Known rows, with every step that occurs:
savon togil bovegul kavag zito: [-3.602 -0.279 -0.441 -0.282  0.077 -1.062  1.235  0.483  1.341 -0.207
 -1.298 -0.589 -1.856  3.025 -2.968 -5.012  1.510  0.260  0.346  0.639
  1.410 -0.232 -2.299]
kavag zito lamomu revedo: [-3.447  0.927  1.735  0.860 -0.745 -1.393 -0.505 -0.255 -2.536  1.466
 -1.695  0.147 -0.145  4.054  0.473 -5.356  0.062 -1.422  0.737 -3.414
  0.057 -0.406 -0.976]
lamomu revedo kavag zito namu: [-1.898  3.858  1.528  0.679  1.346 -3.345  0.489 -0.675 -2.131  0.517
 -0.817  0.410 -0.455  5.048 -3.631 -1.377  2.120 -1.533  0.718  0.372
  0.415 -0.744  0.072]
togil bovegul kavag zito namu: [-3.468  1.681  0.108 -0.109  1.399 -2.695  1.351 -0.047 -0.795 -1.435
 -0.320 -0.044 -1.922  2.693 -3.955 -3.584  2.389 -0.241  0.473  1.969
  0.912 -1.105 -0.819]
mokefo savon namu: [ 2.341  0.522 -1.534  0.162  0.470  0.674  0.340  0.426 -0.190  2.634
  2.918  0.456 -0.202 -0.357 -2.770  0.990  1.968  0.563  0.676  1.755
 -0.676  0.738  0.555]
zito lamomu revedo togil: [ 0.110  0.001  0.910  0.981 -1.494 -0.066 -0.051 -0.504 -0.698  0.863
 -1.333 -1.163  1.866  4.493 -0.433 -4.856  1.269 -1.191  0.118 -1.933
 -0.341  0.215 -3.208]
bovegul kavag zito lamomu revedo namu: [-3.822  1.604  1.654  0.774 -0.157 -1.184 -0.392 -0.918 -2.428 -0.446
 -1.661 -0.087  0.266  4.682 -2.022 -2.347  1.682 -0.517  1.092  1.732
 -0.097  0.382  0.014]
revedo lamomu zito: [-0.539  0.984 -0.089 -0.203 -0.247 -2.057  1.404 -0.788  0.106  0.418
 -0.346  0.960 -0.372  3.484 -0.188 -1.958  1.037 -0.889 -0.520 -0.640
 -0.692 -0.370 -0.253]
savon togil bovegul lamomu zito namu: [-1.852  0.342  0.231  0.251  0.768 -3.385  2.271 -1.121  0.406 -3.632
  1.668 -1.706 -0.825  3.465 -1.800 -3.325  2.081 -0.373 -0.616  1.151
 -0.264 -1.243 -1.735]
lamomu zito namu: [-1.464  2.652  1.485 -0.285  1.782 -3.181  0.890 -1.632 -0.931 -0.340
  1.280  0.032 -0.867  2.921 -1.647 -0.920  1.059 -0.784  0.004  0.821
 -0.540 -1.191 -0.145]
revedo kavag zito: [-1.749  2.533  0.160  0.013  0.317 -2.266 -0.321  0.446  0.006  0.474
 -1.713  1.679 -0.789  3.557 -3.347 -0.986  1.321 -1.092  0.150 -0.166
  0.983  0.212  0.256]
kavag zito: [-2.084  0.373  0.769 -0.482  0.375 -1.759  0.268  0.035  0.112  0.453
 -0.721  1.033 -0.728  2.901 -1.990 -3.020 -0.316 -0.178 -0.012 -0.958
  0.885 -0.577 -0.784]
zito lamomu revedo: [-2.113  0.746  1.209  1.139 -0.984 -0.284 -0.671 -0.293 -2.590  1.133
 -1.207 -0.521  0.354  2.187  1.821 -3.459  0.273 -1.285  0.746 -2.778
 -0.514 -0.056 -0.490]
savon togil bovegul: [-1.815  0.116 -0.693  0.030 -0.918  0.145  1.456  0.871  1.645 -1.252
  1.824 -3.067 -0.942  1.264 -0.855 -1.368  1.793  0.225 -0.517  0.245
  0.504  0.671 -2.893]
revedo togil bovegul kavag: [-1.520 -0.794 -1.987  0.366 -0.520  0.677  1.028  0.199  1.074 -1.309
 -1.350 -1.046 -1.033  0.208 -1.252 -2.712  2.401  0.213  0.248  1.942
  0.652  0.526 -1.913]
lamomu bovegul kavag zito: [-1.466 -0.313  0.001 -0.413  0.449 -1.739  0.713  0.526  0.982 -0.333
 -1.763  0.895 -2.892  2.066 -2.759 -3.835  0.973 -0.875 -0.167  0.437
  0.954 -0.606 -0.573]
mokefo savon togil: [ 2.082  0.165 -0.088 -0.539 -0.681  1.405  0.910  0.853  2.790  3.811
  1.536 -1.876  1.670  0.501 -2.862 -0.244  0.760  0.741 -0.083  1.104
 -0.402  0.252 -2.747]
bovegul kavag zito: [-2.440 -0.414 -0.018 -0.303  0.640 -1.167  0.312 -0.046  0.318  0.594
 -2.427  1.369 -1.284  2.154 -2.417 -4.091  0.395  0.108  0.655  0.510
  1.107 -0.647 -0.447]
bovegul kavag zito lamomu revedo: [-3.731  0.480  1.262  0.984 -0.574 -1.019 -0.461 -0.344 -2.404  1.553
 -2.759  0.357 -0.518  3.644  0.315 -6.103  0.493 -1.235  1.134 -2.506
  0.193 -0.467 -0.789]
revedo kavag zito lamomu bovegul togil: [ 0.670  3.446 -0.341  0.819 -0.958 -2.203  0.353  1.818  2.717 -3.725
 -0.363 -0.740 -1.248  4.122 -2.254 -2.397  2.566 -1.886 -2.180  0.352
  0.416 -0.239  0.158]
togil bovegul: [-2.665  0.602 -1.253  0.178 -0.488 -0.208  0.793  0.683 -0.036 -1.758
  1.319 -1.293 -1.711 -0.861  0.585  0.038  1.109 -0.047 -0.378 -0.085
  0.419  0.612 -0.623]
lamomu revedo mokefo savon togil bovegul: [-0.985  0.595 -0.740  0.861 -1.144  1.534  1.539  0.526  0.404  2.383
  2.464 -4.056 -1.368  1.307 -0.067 -1.146  1.546  0.770 -0.563  0.693
 -0.152  1.383 -3.099]
zito namu: [-0.172  1.690  0.713  0.052  1.140 -1.687  0.702 -0.320 -1.052 -1.039
  0.950 -0.490 -0.043  1.376 -2.336 -0.261  1.532 -0.258  0.126  1.585
 -0.174 -0.890 -0.114]
mokefo savon togil bovegul kavag zito: [-3.009  0.172 -0.892 -0.510 -0.023 -0.405  1.320  0.876  1.806  1.834
 -0.706 -0.343 -1.479  1.639 -3.605 -4.013  1.451  0.523  0.376  1.138
  1.087 -0.116 -2.258]

Rows:
[-1.223 -0.270  0.819  0.817 -1.129 -0.579  0.126 -0.527 -0.542  1.225
 -2.850 -0.403  1.145  5.506 -1.714 -7.067  1.533 -1.099  0.537 -1.506
  0.262 -0.133 -3.418]
bovegul kavag zito lamomu revedo togil
[ 2.648 -1.842 -0.279  1.097 -1.225  1.883  1.346  0.030  1.080  2.721
  1.057 -3.302  0.683  2.230 -0.795 -2.645  0.661  1.314 -0.632  1.317
 -0.641  0.656 -2.891]
bovegul lamomu revedo mokefo savon togil
[-0.568  2.455  0.639 -0.142  0.936 -3.338  1.828 -0.947 -0.954 -0.678
  0.660  0.277 -0.270  4.149 -2.478 -1.822  2.362 -0.982 -0.279  1.079
 -0.744 -1.175 -0.289]
revedo lamomu zito namu
[-3.267  1.141 -0.411  1.307 -0.366 -2.428  0.590 -0.100 -1.207 -1.096
 -1.982  0.485 -1.098  3.893 -0.883 -2.604  1.383 -1.424  0.248 -1.389
  0.926  0.148  0.034]
togil bovegul lamomu revedo kavag zito
[-0.297 -0.489 -0.989 -0.024 -0.668 -0.555 -0.028  1.557  0.711 -1.915
 -1.576  0.084 -2.691 -0.555 -1.687 -3.334  2.590 -1.235 -0.364  1.203
  0.021 -0.052 -0.055]
zito lamomu bovegul kavag
[ 0.042  1.103 -1.444  1.874 -1.245  0.043  0.819  0.245 -0.107  0.642
 -0.837 -1.419  0.655  1.348 -0.244  0.570  2.324 -1.094  0.356  0.030
 -0.269  0.983 -0.278]
mokefo savon togil bovegul lamomu revedo kavag
[-4.038  0.267 -0.689 -0.192 -1.227 -1.792 -0.003  1.663  0.339 -2.009
 -2.085  0.520 -1.061  3.462 -3.707 -7.911  2.923 -0.599 -0.152 -0.350
  1.036 -0.083 -2.638]
revedo togil bovegul kavag zito lamomu
[-2.882  1.082 -0.393  0.565 -1.509  0.161  1.212  1.294  0.194  1.864
  1.766 -3.288 -1.764  3.144 -1.692 -4.515  2.154  0.374 -0.705 -0.281
  0.274  1.090 -3.754]
kavag zito lamomu revedo mokefo savon togil bovegul
[ 0.456  2.044  0.002  0.511 -0.929 -1.852  0.720  1.536  2.778 -3.727
  0.260 -1.110 -1.197  3.630 -1.404 -3.647  1.488 -1.336 -2.267 -0.115
  0.349 -0.743 -0.477]
kavag zito lamomu bovegul togil
[ 2.703 -0.204 -1.053 -0.034 -1.373 -1.143  1.776  1.787  1.017 -1.861
  0.366 -0.401 -1.785  1.348 -1.507 -0.702  2.599 -1.762 -1.645  0.310
 -0.479  0.060 -0.310]
revedo lamomu bovegul
[ 0.270  0.494 -0.085 -0.276 -1.241 -1.610 -0.100  2.114  0.604 -2.649
  0.647 -0.407 -2.540  0.356 -1.445 -2.479  2.174 -1.991 -1.470 -0.750
 -0.306  0.031 -0.532]
zito lamomu bovegul
[-1.334 -0.363 -1.986  0.001 -0.471  1.481  1.322  0.909  1.991  1.270
 -0.091 -1.789 -0.977 -1.121 -1.840 -1.538  2.217  0.819  0.489  2.465
  0.337  0.547 -1.848]
mokefo savon togil bovegul kavag
[ 2.473  1.476 -0.371  0.802 -0.410 -0.413  1.157  0.555  3.079 -2.956
  0.988 -1.940 -0.798  1.611  0.361  0.167  0.686 -0.866 -2.141  0.943
 -0.045 -0.447  0.223]
lamomu bovegul togil
[-2.050  1.008 -0.991  1.008 -0.836  0.988  0.247  0.753 -1.645  3.988
  0.019 -1.060 -2.388  0.737 -0.776 -3.578  1.396  0.709 -0.112  0.974
 -0.178  1.104 -1.052]
togil bovegul kavag zito lamomu revedo mokefo savon
[ 0.118 -0.004  0.374  0.540 -1.017  1.145  0.599  0.704  0.767  4.451
 -0.247 -2.378 -0.353  3.876 -3.087 -5.483  1.726  0.905 -0.039  1.152
 -0.095  0.650 -3.549]
bovegul kavag zito lamomu revedo mokefo savon togil
[-3.675 -0.075 -0.220  0.458 -0.052 -0.971  1.117 -0.536 -0.148  0.665
 -2.187 -0.256 -1.371  3.873 -1.611 -5.463  1.145 -0.435  0.662 -0.442
  1.168 -0.165 -2.350]
lamomu revedo togil bovegul kavag zito
[ 1.642 -1.105 -1.787  0.175 -0.802 -0.181  1.485  1.282  1.070 -1.224
 -1.848  0.093 -2.104  0.198 -1.715 -2.026  2.920 -1.061 -0.467  2.033
 -0.121 -0.053  0.081]
revedo lamomu bovegul kavag
[-3.570  0.296 -0.053 -0.324 -0.618 -1.800 -0.661  1.488 -0.339 -1.081
 -2.524  1.554 -1.051  2.503 -3.032 -6.828  1.839 -0.497  0.287 -0.491
  0.795 -0.506 -0.885]
bovegul kavag zito lamomu
[-3.650  0.771 -0.163  0.687 -1.499 -1.136  0.904  0.307 -0.579 -0.795
 -0.197 -1.654 -0.631  4.249 -0.735 -5.392  2.013 -1.071 -0.282 -2.078
  0.619  0.463 -3.575]
kavag zito lamomu revedo togil bovegul
[-2.365  2.021  0.440  1.090  0.436 -3.451  1.741 -0.152 -0.863 -2.196
 -0.292 -1.331 -0.537  5.703 -3.827 -3.531  3.159 -1.180  0.163  0.651
  0.668 -0.714 -1.543]
savon togil bovegul lamomu revedo kavag zito namu
[-3.304  0.495 -0.865 -0.044 -1.316 -0.664  0.198  2.279  0.523  0.271
 -0.665 -0.857 -2.137  2.988 -4.136 -7.437  3.089  0.535 -0.516  1.038
  0.713  0.565 -2.862]
revedo mokefo savon togil bovegul kavag zito lamomu
[-1.990 -2.250 -0.701  1.971 -1.021 -0.123  1.276 -0.997 -1.841 -2.066
 -0.646 -1.649 -0.249  0.641  3.772 -2.519 -0.176 -0.538  0.247 -1.944
 -0.174 -0.181 -0.215]
togil bovegul lamomu revedo
[-3.003  1.550  0.709  0.525  0.992 -2.415  1.645 -0.905 -1.224 -0.266
 -0.939 -0.874 -0.963  4.951 -3.555 -4.874  2.423 -0.742  0.690  1.060
  0.732 -1.009 -2.267]
lamomu revedo togil bovegul kavag zito namu
[-0.983  0.686  0.435 -0.569 -0.995 -2.705  0.057  2.169  0.656 -2.357
  0.146  0.261 -2.987  2.191 -2.716 -4.380  1.993 -2.100 -1.484 -1.351
  0.264 -0.319 -1.028]
kavag zito lamomu bovegul
[-1.579  2.003  0.795  1.086  0.941 -3.594  0.924 -0.648 -1.895 -1.595
 -1.292  0.455 -0.189  4.753 -3.263 -2.560  2.171 -1.349  0.426  0.508
  0.422 -1.062  0.216]
bovegul lamomu revedo kavag zito namu
